Known rows, with every way that one mark hangs from another
V(J(W(C)) X(N)): [  9  45 -10 -17  39  38 -24  30  50  18 -25  20  36  54 -68 -11 -38 -25
   0 -16 -11  10  60  38 -34 -12  21 -24  -5  -1 -30  19  19  16  22]
C(N W(J(V)) X): [ 50 -20  17 -68  18 -56   9 -17 -57  11  45  19 -18  -2 -59 -23 -25 -39
 -87 -39   7  13  39   0  -6  -5  22 -47 -11  11 -32 -32  13  15  15]
Y(W): [ 24  34 -26 -14  16   6  -5  36 -34  28  -5   7 -12  37 -57  -6 -38 -36
   6 -39  -9  -6  41  16  28  -1  16   4  -6   2 -20   1   1   9  16]
Y(C(V)): [ 59  -9 -35  -9  -8  47 -29  71 -38  24  14   0   8  39 -60 -10 -38 -37
 -51 -27 -22  -1  34   5   9   2  22 -24   1 -18 -18 -33  -7  33 -22]
J(V W(N)): [ 23  30 -22 -31  23  -3  -9  -5  13  16 -17  15  -3   5 -68 -17 -62 -28
 -17 -29  -4  49  25  46   5 -14   5 -38 -22   1 -29 -35  20  15  20]
V(J W(N)): [ 49  63 -29 -21  52  14 -30  41   9  46  -6 -18  -2  33 -84   7 -51 -31
  -9 -36  13  -9  20  10   0 -21  28  -9 -17  -5  -3 -12  15  33  24]
C(N(V(J(W))) X): [ 88 -20  30 -35  32 -21 -23  38 -21  39  -1 -11 -19  42 -65 -18 -34 -49
 -51 -31 -16 -19  40  33   0  -6  11 -43  37 -14 -36 -19  28  36   3]
J(C(W)): [ 28  12 -26 -27  27   1 -11  19 -18  22  24   2   4  22 -37 -19 -70 -20
 -33 -20 -20 -29  42  17  30 -11  -1 -23 -28   8 -55 -11  18  36   7]
Y(C): [ 44  21 -29   2  -2  41 -22  56 -19  19   9   4  18  34 -54 -20 -24 -28
 -12 -42 -12  -1  30  16  12   3  16 -11 -10 -20  -7 -25  -8  28  -3]
J(C): [ 29  18 -40 -18  22  31 -26  25  -7  23  10   2  12  18 -32 -31 -65 -18
 -13 -16 -26 -29  43  31  35  -8 -10 -12 -27  -9 -39 -23  15  25   7]
J(C(N(X))): [ 42  14  -3 -35   4  14  -5  23 -38  50  13   1   5  44 -51 -30 -31 -47
 -44 -17  -7 -46  50  25  31 -17 -12 -17 -22 -17 -26 -25  19  18  16]
W(C N X): [  2  22 -74 -80 -16   4  -5  16   8  27  28  -8  10  26 -63 -13 -39 -26
 -30 -65  16  35  29  28  30  -8  10 -19 -48 -18 -36 -30  13  26  26]
C(V(W(J) X)): [ 31  30 -21 -29  44  15 -41  33 -38  36 -17   9 -13  44 -56   6 -52 -40
 -79 -27 -10 -12  41   7 -28 -22  34 -15 -18   3  -3  -9  22   7   8]
W(C J(V) N X): [-16  27 -43 -98   5 -13   0 -36  13  21  24  -1   8 -14 -59 -22 -63 -14
 -49 -65  30  76  34  36  26   2   6 -34 -61 -13 -43 -40  26   3  50]
J(C V(X(N))): [ 13  32  -9 -21  24  49 -16  -2  30   5 -14  50  20  31 -49 -24 -68 -26
  -7  20  -5 -13  65  18 -10 -22   0  -8 -18   4  -9   8  22  -2   7]
W(C J N(V(X))): [ 11  38 -12 -79  14   0 -15   7  -4  51 -14 -13  22  30 -47 -10 -69 -40
 -39 -43   8  51  36  28  16 -12  10 -21 -50  -5 -31 -14  52  16  37]
C(N(J W) X): [ 67 -28  10 -35  -3 -20  31  26 -83  62  57 -10 -18  43 -55  -1  -4 -50
 -86 -27 -25  -3  23   2  36 -14  40 -58  16 -13 -14  -2 -15  12   7]
W(N(J) X): [ 12   5 -53 -51  -6  -5  24  -2 -10  51  32  -2  -9  37 -67  13 -48 -34
 -40 -56  -7  19   9  22  49 -13  28 -11 -34 -29  -3 -18   5  19  29]
V(X): [ 24  47 -37  -9  14  31 -15  36 -13  28 -13  25  -3  54 -47  -5 -29 -31
 -17 -32 -16 -12  36  15  -5 -15  20   9 -24   2  11  -5  14  20   1]
X(N): [ 28   4 -24 -20  -4  30  -4  44   4   1   3  35   9  43 -55  -7 -49 -30
   8 -21 -23 -24  41  14   7 -11   4  -4 -14 -11   8   2   0   4  16]
X(J(V W)): [ 20   4   2  -8  17   8   9  -4  32  14  -9  31   9   8 -44  -7 -62  -1
   3 -37 -36  39  43  44 -14  -2  -8 -35   0  -2 -23 -11  19   7  13]
V(W(X)): [ 25  25 -47 -30  20  10 -24  37  -2  27   3  11 -22  52 -60   2 -38 -26
 -23 -66   4 -24  33  23   4 -14  18  -7 -19 -17   0  -7   1  12  20]
Y(W(C(V) X)): [  3   2 -55 -69 -10   4 -10  36 -32  33  24  -2 -12  42 -62   0 -44 -41
 -49 -55   3  19  53  18  24   8  19 -27 -14  -7 -63  -8   7  13  11]
C(N V(W X)): [ 68  26 -19 -24  34  20 -38  63 -39  38 -14  19 -26  69 -70   4 -17 -62
 -80  -8  -6 -27  46   0 -44 -32  34 -31  13   5   8 -14   5  23 -19]
C(V W): [ 46 -13 -31 -30   9  -6   1  42 -35  25  26   7 -20  40 -56  10 -60 -36
 -72 -34 -29 -19  33  -5   6  -5  22 -25 -14   8 -32 -16  11  33  -5]
X(J N): [ 27 -17  -5 -17 -17  31  19  37  18   5  11  38  28  37 -46   2 -51 -10
  24 -28 -38  -9  49   9  -9 -17  -2   0  -7 -17  15   7   7   3  16]
V(W(N(X))): [ 38  48 -20 -29  16   1  -8  40 -26  63  -5  -3  -1  59 -78  10 -36 -50
 -28 -54  18 -14  21  18   7 -29  21  -1 -44 -13  12  -7  16  12  31]
Y(W(J(V))): [  3  33  -1 -36  33 -13  -2 -14 -27  19  -6  12 -12  -2 -56 -15 -55 -21
 -17 -41   5  34  43  25  28   4  11 -10 -16   9 -28 -10  18 -16  38]
X(J(C(N) V W)): [ 35  -5  17 -26  30   6 -10 -16  21  20   0  20  16  -2 -41 -35 -59 -10
 -21  -1 -33  26  65  45  -9 -15 -26 -65  15  -6 -51 -33  20  20   6]

Rows
[ 19  16 -27 -35  32  14  13 -17   7  50  14  11  10  -5 -50 -13 -78 -27
 -32   0 -13  34  20  29  44 -17   7 -35 -30 -11 -33 -22  18  17  22]	W(N(J(C V)))
[ 37 -25 -11 -39   9  17  -9  -3   3  -6  23  43  20  11 -42 -37 -66 -28
 -16   5  -5 -22  53  15   2 -14  -3 -19  -6  -6 -31  -7  10   6   3]	J(C(X(N)) V)
[ 50  13  38 -35 -11   6  18  40 -52  83  -1 -13 -20  73 -47  21 -60 -44
 -50 -57 -13 -16  33  22  61   0   4 -16 -20  -9  -6  17  36  -7  36]	N(V W X)
[ 41  81 -18   9  65  32 -34  46  18  46 -28   4  -7  65 -69   8 -33 -30
 -23 -29   0 -28  38   3 -27 -19  41   5  -5   4  12  12  16  20   9]	V(J W X)
[  9  22 -34 -55   8 -10  -3 -23  19  21  -8  14 -14  11 -72 -11 -65 -22
 -32 -54  13  45  29  51  16  -9   7 -31 -30 -11 -29 -36  21  13  25]	J(V W(N X))
[ 66   4  32 -43  -4   2   7  49 -37  56   2  13 -23  66 -55   1 -36 -59
 -45 -42  -5 -30  37  25  30  -6 -10 -12 -12 -20   4  -9  29   5  22]	C(N(V X))
[ 49  12   8 -37  -1 -27  17  33 -57  49  30  12 -16  62 -72   0 -11 -57
 -64 -53  -3 -34  38   1  12 -14  13 -23 -25   0  -4 -13  12  20  16]	C(N(X) W)
[ 59  30  11 -28  43  22 -17  30 -23  60  16 -34   2  24 -58 -16 -46 -23
 -58  -1 -14 -29  56   5  46 -11   7 -54  15   1 -45 -18  17  28  12]	V(J(C(N(W))))
[  27  -41   26  -30   25   15    0   14   15   40   -9   17   13   33
  -38   -8 -107  -39   -8   -3  -53  -19   48   62   33  -16  -13  -46
    1  -21  -43   21   21    2   34]	X(N(J(C W) V))
[ 45  -7  21 -24  12   3  30  35 -38  77  11 -15 -23  49 -38  27 -71 -41
 -49 -36 -40   7  23  25  64   1  19 -42   0 -11 -14  21  15  -3  29]	N(J V W)
[ 14  -8  -4 -69  -5  -4  30  21 -19  76  35 -18 -17  52 -40  19 -63 -29
 -65 -67 -17  33  30  35  73  14  17 -59 -17 -24 -44  21  17  -2  43]	N(J V W(C X))
[ -5  -6 -21 -34  33   2   2 -37  20  34   8  18  -9  11 -44 -18 -80  -9
 -45 -25 -22  20  40  61  37   1   1 -53 -15 -21 -63 -14  11   4  25]	N(J(C V W(X)))
[ -3  29 -23 -74  -3 -11   5   2 -26  60  17 -16  27  19 -60 -13 -44 -37
 -46 -65  16  37  28  30  31  -6   4 -16 -68 -16 -34 -24  32  10  51]	W(C J N(X))
[ 26 -60 -12 -60 -35  -5  35  22  -2  16  43  32   2  56 -65  30 -71 -22
 -56 -51 -28 -13  55 -16  -8 -11  15 -21 -16 -15  -8   6  14  15   1]	C(V W(X(J N)))
[ 43  13 -13  -9  21  29 -21  50  -6  43 -13  20   1  66 -53  24 -46 -29
 -45 -28 -28 -10  47  -4 -49 -29  29 -11  -1  -3  14   6  20  17 -12]	C(V(W X(J)))
[ 74 -23  38 -23   2 -13  15  48 -46  62  32  -9  -7  56 -62   7 -34 -57
 -65 -35 -24   3  28   0  26  -5  27 -58  17 -24 -17  -6  -1  31   4]	Y(C(N(J V) W))
[ 49  18  21 -28   7   0  13  30 -32  84   5 -12  14  71 -72  21 -49 -56
 -58 -36  -4  31  23  -5  17 -22  43 -26 -20 -17  -1   6  23  39   6]	Y(C(W(N(J V(X)))))
[ 28  12  29 -48  42  -1 -30  17 -33  72 -14 -13  -1  39 -34 -10 -89 -43
 -43 -43  -2 -40  46  42  36 -17 -14 -15 -36 -21 -32   2  48  -9  48]	N(V(W(J(C))) X)
[ 64 -11  70 -25 -29   4   9  54 -52  85  -2  -9  16  78 -69   7 -15 -54
 -13 -52  -6  10  61   3  20  -9   0 -18  16 -36   1   8  25   6  12]	Y(C(N(V X(J))) W)
[ 63  -9  57 -42  -6 -11  41  34 -70 108  18 -13 -32  76 -54  27 -38 -64
 -81 -42 -23  -4  30  19  60  -7  15 -49   1 -22   3  16  21 -10  37]	C(N(J V W X))
[ 33 -27  -6 -30  32 -27  25 -23 -31  44  53  18  -6   7 -38 -17 -59 -31
 -68 -14 -16   2  31   9  28  -9  20 -45 -16   5 -56  -1   8  27   4]	N(J(C(W X) V))
[ 57  36  31 -30  30  18  -1  25 -41  91  16 -36   0  50 -65  -8 -38 -38
 -73 -12  -1 -39  54   7  51 -10   4 -41  -5  -9 -36  -6  29  15  22]	V(J(C(N(W X))))
[ 39  -1  32 -67  31 -18 -23   8 -57  48  -7 -22  -7  11 -42 -30 -69 -51
 -29 -13 -11 -17  64  32  52 -10 -17 -33   1  -5 -60 -12  41   5  38]	Y(W(J(C(N(V)))))
[ 50   6  -3 -59  16 -13  -9  12 -20  49  13 -20  -1  27 -47  -9 -95 -40
 -36 -20  -7 -16  34  18  50 -21  -9 -28 -35   6 -55 -18  47  43  19]	J(C(W(N(V))))
[  16   -5    1  -70   -5    2   10   19  -64   75   30  -30    4   34
  -49    5  -57  -39 -113  -52   -8   26   42   17   37    8   16  -53
  -39   -6  -49   -8   23   -9   36]	N(W(C(V) J) X)
[ 54 -11   9 -36  -3  -6  12  33 -33  42  21  15  -1  62 -61  19 -27 -40
 -85 -21 -34  -6  58 -23 -36 -30  26 -34   7  12  -8 -12  24  40 -23]	C(N V(X(J)) W)
[ -1  10  11 -31   4   2  19  -8  29  44   0  23  27  26 -46  -9 -46 -10
 -16 -57 -15  56  50  52 -16   2 -12 -44 -27 -11 -42  -4  27  -3  29]	N(X(J(V W(C))))
[ 18 -26 -23 -34   3  13  -7  37   9  26  11   2  27  21 -40  -2 -62 -17
 -35 -39 -49  37  50  42 -19   0  -4 -56  -5  -8 -63 -15  17  27  -1]	X(J(W(C(V))))
[ 67  10 -23  -2  17  56 -32  72 -15  42   9 -13   8  40 -73   0 -47 -31
 -52 -25 -20  -8  32  -2   5   8  30 -21  10 -17 -22 -28   3  40 -18]	Y(C(V(J)))
[ 45 -79  -9 -27  -3  -6  14  27 -35  24  23  31   1  40 -60   2 -60 -51
 -65 -14 -51  -8  33  25  -9 -17  32 -42  12 -19 -26   8  -4  15  -3]	C(V X(N(J(W))))
[ 107  -26   17  -26    1   18  -19   65  -81   66   45  -34    0   53
  -83   -7   -4  -52 -116  -19   -4   -7   40  -28    8   -1   51  -66
   41  -19  -31  -29   -8   45  -32]	Y(C(N(W) V(J) X))
[ 14  31 -18 -54  20 -22  -7   4 -51  39  -1 -17   5   4 -69  -9 -54 -39
 -15 -47   9  26  31  17  40 -15  17  -2 -34   0 -30 -18  19   8  41]	Y(W(J N))
[ 68 -15  -4 -47   9  21 -20  35 -66  50  27 -23 -10  30 -50 -12 -61 -43
 -98  10 -28 -21  55   6  42 -13   3 -69  10   3 -53 -32  14  26  -5]	J(C(N(W) V))
[  65   -1   -7  -55   10    9   -2   37  -43   58   30  -26  -39   53
  -82   18  -38  -37 -110  -34   -5  -13   44   -5   33    3   34  -54
   18  -11  -22  -21    9   21    5]	C(N(W(X)) V(J))
[ 57 -22 -18 -34  25  13 -40  30 -37  22   1  -5  -3  19 -51 -32 -63 -44
 -70   9 -41 -23  56  41   1 -16 -10 -65  15  -5 -69 -43  14  37 -12]	J(C(N V) W)
[  10   22  -14  -63   14   18  -15   18  -46   56   11  -19   10   36
  -44    0  -54  -32 -106  -31  -11   34   50   11   16   -4   32  -54
  -25   11  -46   -7   27    1   14]	N(W(C(V(X)) J))
[ 31 -16 -10 -72  -6 -41  39   2 -16  71  32  -6 -28  49 -67  31 -73 -45
 -61 -68  -6  15  14  15  54 -10  25 -26 -37 -19 -20   2  28  26  34]	C(W(N(J V) X))
[-14   5   1 -66   6 -14  12 -26  -4   3   0  35  -7  13 -69 -10 -64 -25
 -14 -48  21  23  59  18  19  -1  13  -9 -20  -9 -10   8  12 -32  51]	Y(W(J(V) X(N)))
[ 36  12  15 -18   0  27   6  30  14  46 -18  16   8  64 -33  15 -58 -20
  -5 -39 -33   1  43  16  -2 -13   0   8 -10  -9  14   8  46  14   5]	N(V(X(J)))
[ 22  16 -13 -29  -3  -1  40  15 -29  83  14   4   0  48 -69  17 -38 -48
 -41 -51 -10   8   6  20  45 -17  25  -3 -46 -25   5  -4  13  12  33]	W(N(J X))
